Known rows, with every step that occurs:
nebim, kofuz, duvin, dunev, kitales: [  7 -17   9  15  12 -12  17  12  -3  -4  21 -15   9  22   6   7   6  -5
 -12  25  -5   5  -1   3   2  26  -5  11   6 -16  -1  24 -21   7 -30  -4
   5]
nebim, kofuz: [  6  -6   4   4   7  -3  17   6  -2  -2   6   0  10   9  11   8   9  -2
  -3  14 -10  -9  -1   0  10  12  -8   7   2  14  -2   9  -9   3  -2  -3
  13]
kitales, kofuz, duvin, dunev: [ -9 -14  -5  -1  24   0   2   3   5  -5  20 -16  -5  28   2  -9   1   6
   0   7  11  -5  14   0 -11  13 -26   7  11 -39  -4  19   1   9  -9 -20
  18]
tumar, vodupi, kofuz, nebim, doba, kitales: [-11   5 -10  30  -4  -9  23 -16 -22 -23  -1  11 -22   9 -20  19  -3   2
 -16  -9 -14   5  -6   4  17   3   6 -12  12   9 -22  17  -7  32  19  -6
   4]
rigev, kitales: [ -6   9  -2  -1   7  -7   5 -16 -21  -3  -8  -3   7  19  15  -2  -6  -2
  -1   5   0   2  -9  -3  -5  -2   3 -33  -2  -3  -3   8  12  13 -15   8
  -3]
vodupi, tumar, kitales, dunev: [  4   6  -3   1  -2   4   7 -11 -21 -20   9  -8 -21  26  -2  19 -15  -1
   6 -12  23  -1   7  15   7 -12   6   1  -5 -16   0 -15  18   4  -5  -4
  19]
duvin, doba: [ 15  -5  10  -9   6   7  -3   7  -7 -11  -7   5  20  -8 -11   2  -9  14
   5  -1   5   0  15 -13   6  -8  -6   8   4 -11 -15  10   9  -1   8   1
 -17]
vodupi, tumar, nebim: [ -9   1 -14  -4   7  -6   4 -16 -12 -12  -9  16 -27  25   2   2   7   9
   6 -19  13   3   4  23   5   0  16   4   8   3  -6  -7  -1  15  -4  10
  22]
kitales, dunev, duvin, doba, vodupi, kofuz, nebim: [ 15   8  15  -2  20   6  26  -8 -14 -31  -5 -23   1  13 -34  10   7   3
  -3   5   6  15   6  -4  15 -11 -14  -8  -6 -16 -28  11   1   3  -6   1
   9]
doba, vodupi, tumar, nebim, kofuz, duvin, dunev: [ 12 -11   0  13  27  -5  -2  -8 -20 -24   5  -5 -31  14 -14  -7   0   8
 -20 -15   1  21   6   2   9   1   3   6   8   0  -5   1  -5  17   6   9
  27]
vodupi, doba, duvin: [  8 -10 -15   0   9 -16   3 -29 -23   6 -12  22  -3 -13   0  13  -8   4
   7  -2  12  30   8  -1   9 -10  22 -17  10   4  -9  26   2  10  -6 -10
  28]
doba, kitales: [  3  -2 -10  18  -4  -3   6 -22 -16  -1  -8  -1   8   9  -2  20 -13  -6
  -3   7  -4   7   0 -11   6  -6  -1 -18   8  -9   6  10  -2  10  -5   4
  -1]
nebim, kofuz, vodupi, doba, duvin, dunev: [ 11 -19 -20   8  14 -12   5 -14 -25  -5  -2  -6  -7   1  -5   1  -9  -3
   0  16   4  30  -2  13  21   6   9   2  16  18 -17  30 -10  14   2 -16
  23]
kofuz, vodupi, tumar, nebim, doba: [-13  -8 -24   2   0 -11 -16 -10 -26 -21 -14   0 -33  21  -6  -3 -15  13
   9 -16   9  11   1  31  11  -3  17   2  19   7 -30   3   0  20  17   4
   6]
nebim, doba: [ -4  -1  -6  16  16   1  -1   6 -20  -4   3   6   3  -5   3   7  -6  16
  17  -3   5  -5   8 -12  15   4  -2  -8   9 -12 -18   7   4  -2  20  -2
  -6]
rigev, kitales, kofuz, nebim, doba, duvin, dunev: [ -8  -1 -13  10  25 -11  11 -33 -45 -10  -1  -9  -6  40  11  -4  -9  14
  13   7  16  10  -6  -9   7  16 -14 -39  15 -14 -30  30  16  26   0  -4
  10]
vodupi, kofuz, nebim, doba, duvin: [-13 -12  -8  16   1 -10  35 -10 -11 -16  -2  12  -8  14  -6  19  12  28
   5  -3  12  -1   6   1   8  15  12   2   8   8 -38  22  -6  27   9 -15
  10]
kofuz, nebim, doba, duvin, dunev, kitales, tumar: [  6  -7   0  23   8 -21  14 -22 -45 -13   0  -1 -11  12 -14  16 -10   7
  11   5  19  31 -14  -4  22  27   7 -10  17  -5 -31  18 -21  16  10   3
 -16]
tumar, kitales, doba, vodupi, kofuz: [ 16  -4   3  19 -11  13   5   0 -10 -24  15 -19   0  14 -26  29 -19  16
 -10  -7  19 -14  10   6   0 -26 -12   3  -9 -15   3   7  26   6  20  27
  -2]
dunev, duvin, kofuz, vodupi, tumar: [ -2 -11   4  -8 -11 -21  23  11 -14 -12  -7 -25 -10  28  -7 -21  -1   2
 -11  -3  -3   4   5  29  25 -12  -2   4  -3  -5  -9   2 -13   3  -5   2
  24]
duvin, doba, vodupi, kofuz, nebim: [ 21  -7  15   3   7   4  11  10 -11 -30  -6   1   4  -6 -28   8  -8  21
 -15  -5  -4   3  13 -29   4 -16  -4  12  -2   5 -32  13  14  17  23   0
 -11]
tumar, vodupi, kofuz: [-10   9  -4   6  -5   2  10  -5   1 -15   6   2 -26  -6 -20  -2   7  -5
 -22  -7 -12  -6  -1  18   8  -7   7   5   5  12  -6  11  -4  20  13 -11
  14]
kofuz, vodupi: [ -3  -8  -8  -3 -13  -6 -18   1  -5  -8  -8 -17 -14   2 -10  -8 -19  -4
  -4   1  -4  10  -6  19   0  -7   6   4   8  10 -16   6  -2  10  11  -2
  -7]
vodupi, kofuz, nebim, doba, duvin, dunev, kitales: [ -4  -8 -10  26   2 -12  36 -10 -17 -16   9  -2 -13  18 -11  16   9  22
   4  11  15   7  -3  -1  14  16  15   3   8   0 -37  30  -4  26  -2 -12
   1]
kitales, dunev, duvin, kofuz, vodupi, tumar: [  2   5   3  -6  12  -7  14 -12 -19 -18  -4 -39 -22  29 -17 -16   6  -5
   2   5   9   9   5  28  22 -17  -8 -10  -2 -19 -17  -8  -8   0  -8 -12
  29]
doba, kitales, kofuz, vodupi, tumar: [ -4  -3 -25   8  -5  -9   0 -22 -23 -15  -6 -12 -15  35   0  15 -26  -3
  -2   3  -1  -4   6   0   7 -15  -7 -10  18 -12 -17  18  12  25   9 -11
  16]
kofuz, vodupi, tumar, kitales, dunev: [  0  -3 -10  -2 -14  -3 -14  -8 -24 -25  -1 -23 -31  24 -11   7 -30  -4
   0  -9  13  10  -1  30   6 -17  11   5   5  -1 -17  -7  12  12   6  -6
   8]
vodupi, tumar, nebim, kofuz, duvin, doba, kitales: [ -2 -17  -5   3  13 -13  17 -18 -21 -23 -12  19  -3  38   4  20   1  14
   0 -11   7   3  16  14   6   9   9   5  16 -10 -13  14 -12  26 -14   8
  21]
tumar, nebim, kofuz: [ -4  -7  -3   4  14  -2   7 -12  -7  -5  -6  11  -3  25   1   6  17   9
   5  11  -3  -2  -7  24   6  17  -9   0  10  18   3  13 -14  12  -3  18
  15]
doba, duvin, kofuz, vodupi, tumar: [ -1 -27   1  -7 -10 -24  -9 -29 -28  -4 -13 -20 -27  10  -6 -29  -8  15
  -6  -6   8   9  10  31  19 -11  13   3  15   9 -24   8 -11  19  13 -18
  31]
nebim, doba, duvin, kofuz, vodupi, tumar: [ -4 -22  -7  10   8 -19  -8 -17 -44  -9  -8  -9 -21   5   0 -15 -12  28
  13  -9  12   4  16  12  33  -5  10  -5  21  -5 -39  12  -4  15  30 -17
  19]
kitales, rigev: [ -3   7  -3  17  17   9  -4  -9  -4  -8  -1   0   0   2 -24  -7   0   8
  10  -9  20   2  16   7  -5   5   7  -7 -10 -14   1  -8   0  -1   1   9
  -9]
rigev, kitales, dunev: [ -4  20  -1  -1  25   2   1 -31 -26 -10  -7 -18  -4  23   5  -2  -1  -8
   7  11   9   7 -10   2  -4  -8  -3 -44  -1 -16 -10   3  12  11 -18  -2
   3]
kofuz, nebim, doba, vodupi, tumar, kitales, rigev: [  7  -3   2  36   6 -10   7  -1 -44 -31   3   8 -17  21 -19  21 -24  22
   4 -25  12  14   5 -17  12   8   5 -11  -5  -1 -27  -8  11  16  27  18
  -8]
dunev, kitales, tumar, vodupi, doba: [ 11  24   5   7  -7 -21   6  -5 -29 -11   5   1 -17   2 -16  24 -19 -31
 -16  15  -5  12 -20   8  11 -14  16 -11   6  -2   0  13 -16  14   1   7
 -15]
kitales, tumar: [ -2  11   5  -6  10   1   7  -3 -10 -12  -2   1  -2  -3 -13  10  -1 -16
  -4  -1  18   4  -1   8   7   3  -3   3   6  -6   9 -11 -27   3  14  -6
  -9]
kitales, dunev, duvin, doba, vodupi, tumar, nebim: [ 16  10   9  -9  30   9   7 -20 -25 -28 -11 -21 -10  15 -30   2   2   3
   5  -5  13  20   9   9  21 -17 -11 -12   1 -22 -17   4   4  -3  -6  14
  19]

Rows:
[  6   0   6   5  -9 -13  30  -6 -30 -25   5 -15 -18  48  -4  13  -6   4
   0 -10  18   4   4  20  17  -7  -3  -2  -9 -14  -5 -14   5   7 -11   2
  26] : vodupi, tumar, kitales, dunev, duvin, kofuz, nebim
[  0   6 -15  31  27   5   0 -25 -37 -11  -2  -7   2   5  -5  23 -12   7
  22   7   8   6   7 -16  23  -4  -9 -31  15 -29 -18  10   4   5  14  -8
  -2] : nebim, doba, kitales, dunev
[ 13  11  12   4  -9 -31   6 -18 -40  -7   2  -8 -23   4 -17   9 -15 -22
 -18  19  -4  14 -14  17  21 -18  14 -13  11   0  -4  19 -23  20   7   0
   1] : dunev, kitales, tumar, vodupi, doba, duvin, kofuz
[ 12  18   8  -9  27   1  12 -24 -40 -27 -12 -24   0  23  -8   0 -10  -4
  -3  -1   9  16   2  -7  13 -21  -3 -40  -4 -23 -20   8  18   8 -18  11
  12] : rigev, kitales, dunev, duvin, doba, vodupi, tumar
[ -7  -4 -11  23   7  -7  15 -24 -24 -20   5   2 -34  -3 -28  -3   4   7
 -12  -9   2  20  -4  14  23  15   9  -3  17  10 -25  23 -12  27  21 -13
  13] : tumar, vodupi, kofuz, nebim, doba, duvin, dunev
[ -2 -15   3   2  -7 -16  -6   8 -13  -6  -5 -26 -18  15  -8 -31  -4   8
  -9   8  -7  -5   2  22   9 -17  -7   5   3   7 -12  -6  -7  12  20 -16
   5] : duvin, kofuz, vodupi
[-11   0 -18   7  17  -6   3 -13 -25 -15  -7  19 -25  23   5   6   4  21
  17 -22  17   1   9  15  14   5  14  -1  13  -4 -17  -2   2  14   9   8
  18] : vodupi, tumar, nebim, doba
[ -6  16  -5  -4  16 -16   4 -43 -49 -15 -17   9 -12   3  -6   7 -16 -21
 -13  -3  11  27 -11  14  11  -6  14 -44  15   1  -1  18 -14  26   2   0
   7] : rigev, kitales, tumar, vodupi, doba, duvin
[  1 -12  12  11  -4 -24  20   6 -14  -5  -3  -4 -10  27  -1 -17  11  13
  -6   3  -7  -2  -3   3   6   2 -11  -1  -5   8 -11 -13 -12  17  11  -9
   5] : duvin, kofuz, nebim
[ -3  -7  -8  33   1 -17  17 -14 -35 -13  -9  14   4  21   0  29 -12  11
  10  -4  -2  15  -7 -21  13  18  -2 -22  10  -2 -26   9  -6  19  11   7
 -13] : kofuz, nebim, doba, kitales
[-10   8 -21  -6  12 -12  -1 -14 -29 -11  -7  -7  -6  37  15   1 -20  -2
   5  11   3   1  -5   1  -8 -16  -5 -36   8  -5 -22  26  27  27  -3  -8
  13] : rigev, kitales, kofuz, vodupi, doba
[  4 -14  -5   3 -14  -9   8   8 -18 -19   4 -11  -9  27   6  14 -17   0
  -7   4  -3  -3  -1  21  13   2   3  16   5  18 -12   7   1  14   5  -4
  16] : nebim, kofuz, vodupi, tumar, kitales
[ -6 -13 -12   5  22  -9  16 -12 -11 -16   2   9 -22  35   4   0  15   9
   0 -11  16  12   8  25   6  21   9  12  14  -7  -3   3 -15  17 -16   2
  30] : vodupi, tumar, nebim, kofuz, duvin, dunev
[ -4  -6 -16  -7 -13 -11 -12  -2 -13 -17  -9  -9 -29  11  -5  -7 -19  -3
  -5 -15   4  10   2  21   3 -11  20  11   8   9 -24  -4   3  15   8  -9
   6] : kofuz, vodupi, tumar
[ 13  11  -9  29  19   6   1  -6 -14  -3  19 -25 -14   6 -26 -11  -4  -5
   5  17  23  20  -6   2   8   7   9  -3  -4 -26   5   8   2  -5 -15  11
 -21] : duvin, dunev, kitales, rigev
[  0   1   3  22  -7  12  -3  -2 -15 -13  10  -7   5  16 -19  15 -20  10
   7  -4  24  -4  10  15  -2   1  -2  -4 -13 -15  19  -3  15  -4   2  22
 -12] : tumar, kitales, rigev
[  8  23  14   4 -14 -17  -1  -3 -22 -11   8 -13 -18   5 -17  16 -16 -30
 -19  16  -8   4 -22  13  10  -7   8  -4   7  -2   1   8 -20  11   4  12
 -22] : dunev, kitales, tumar, vodupi
[  2 -10 -14   1 -23  -4 -12  -4 -19 -24  -2 -18 -21  25 -13  11 -32   5
  -1 -18  19   2   5  31   2 -19  12  10   5  -6 -18  -2  14  14  14  10
   0] : kofuz, vodupi, tumar, kitales, doba
[ -2  14  -5  -1  22 -15  16 -24 -40 -14 -14 -27  -5  34   0  -8  -5  -9
   3  16   6  21  -8  16  10 -21  -3 -52  -2 -17 -15  13   7  13 -23  -4
  19] : rigev, kitales, dunev, duvin, kofuz, vodupi, doba
[ -5  -7  13  -9  23  -4  11  -8 -15 -22  -9  13  10  19 -15  18   8  -1
  -3   6  17   4   5  25   5  20 -11  10  17 -10   2   9 -43  16   6   8
  -4] : kitales, tumar, nebim, kofuz, duvin, doba
[-13  -7  -3   2  19 -12  -9 -27 -41 -17 -17  -3 -22  13 -23  -6  -3  11
   8   2  25  13   0  39  25   5  -4  -6  28  -1 -13   4 -38  18  37   1
   1] : kitales, tumar, nebim, doba, duvin, kofuz, vodupi
[ 16   6  -6  17   8   0   3   0 -11   2  19 -24 -11   4 -10  -7  -4 -10
  -1  24  10  18 -16  -3  10   4   5   2   3 -16   4  13   3  -4 -16   5
 -16] : duvin, dunev, kitales
[  2 -16  -7  23  12 -15   9 -23 -35  -7  -4   5  -8   7  -9   4  -3  19
  14  -6  15  32  -5  -7  20  30   3 -11  15  -1 -31  15 -10  13  12  -1
  -3] : kofuz, nebim, doba, duvin, dunev
[ 13  -7   1   4   4  -3  10 -12 -23 -17 -10   5  21  23 -10  23 -20  13
   6   7   1  -1  12 -27   6  -6 -21  -7  13 -18 -25  25  14  19  10  -1
 -12] : duvin, doba, kitales, kofuz, nebim
[  7   6   6   7  -4  12  -3  -9 -17 -12  12 -21  -3  18 -10  21 -16  -3
   7   9  16  -1  -4  15   4  -8 -16  -8  -5 -16  11  -3  17  -4  -3   5
   2] : tumar, kitales, dunev
[  6 -16 -29   4   6 -13 -15 -24 -27  -4 -13  -6 -20 -10 -17  -6 -23  -2
   3   3  15  46  -2  17  12  -8  22  -7  18   7 -19  26  -2  14   4 -13
  13] : kofuz, vodupi, doba, duvin, dunev
[ -2 -16   1  -6  14 -11  14  -6 -13 -21  -8  20  -7  33   5  10   9  17
   2 -13   8  -1  16  20   3  12   8  14  12  -6 -15   9 -11  21 -12   6
  22] : vodupi, tumar, nebim, kofuz, duvin, doba
[  9 -15  -1   5 -12  -9   9 -19 -28 -16   5 -10 -15  30  -6   8 -13  19
   2 -21  32  -9  20  24  14 -19   6   6   2 -20  -6  -4  13  12   9   9
  24] : vodupi, tumar, kitales, doba, duvin, kofuz
[  4  11 -12   7   6 -11  -5 -11 -20  -6  -4  21 -21 -15 -13   4 -12 -17
 -12 -10 -12  24  -5   4  12 -14  12 -17   8   9   1  12   1  13  11  -4
  15] : tumar, vodupi, doba
[  8   4  -3  32  19   6  -9   5 -42 -27  10  -1 -17   1 -17  12 -28  24
   5 -24  15   1  19 -17  22 -11   5  -9  -2 -15 -18  -5  22   2  35  12
   0] : nebim, doba, vodupi, tumar, kitales, rigev
[ 12  -5   8  -4  -3  -2  25  -4 -16 -11 -15  -5  36   9 -14  17 -12   2
  -3   5   0  13  11  -9  22  -5 -10 -10   3 -22  -5  28  -4  -7 -17  21
  -4] : dunev, duvin, doba, kitales
[ -4   6 -12  27  19  -1   9 -14 -39 -14  -5   6   8   2  -7  30 -17   2
  11   2  12   4   7 -15  26   3  -4 -21  19 -23  -9   8 -15   8  25  -2
 -14] : nebim, doba, kitales, tumar
[ -5  -1 -26  -2  21 -11  -4 -33 -38  -8  -7 -16 -13  29   6 -11 -21   1
   6  12  17  19  -5   6   2  -9  -2 -36  17  -9 -23  36  22  27  -6 -13
  20] : rigev, kitales, kofuz, vodupi, doba, duvin, dunev
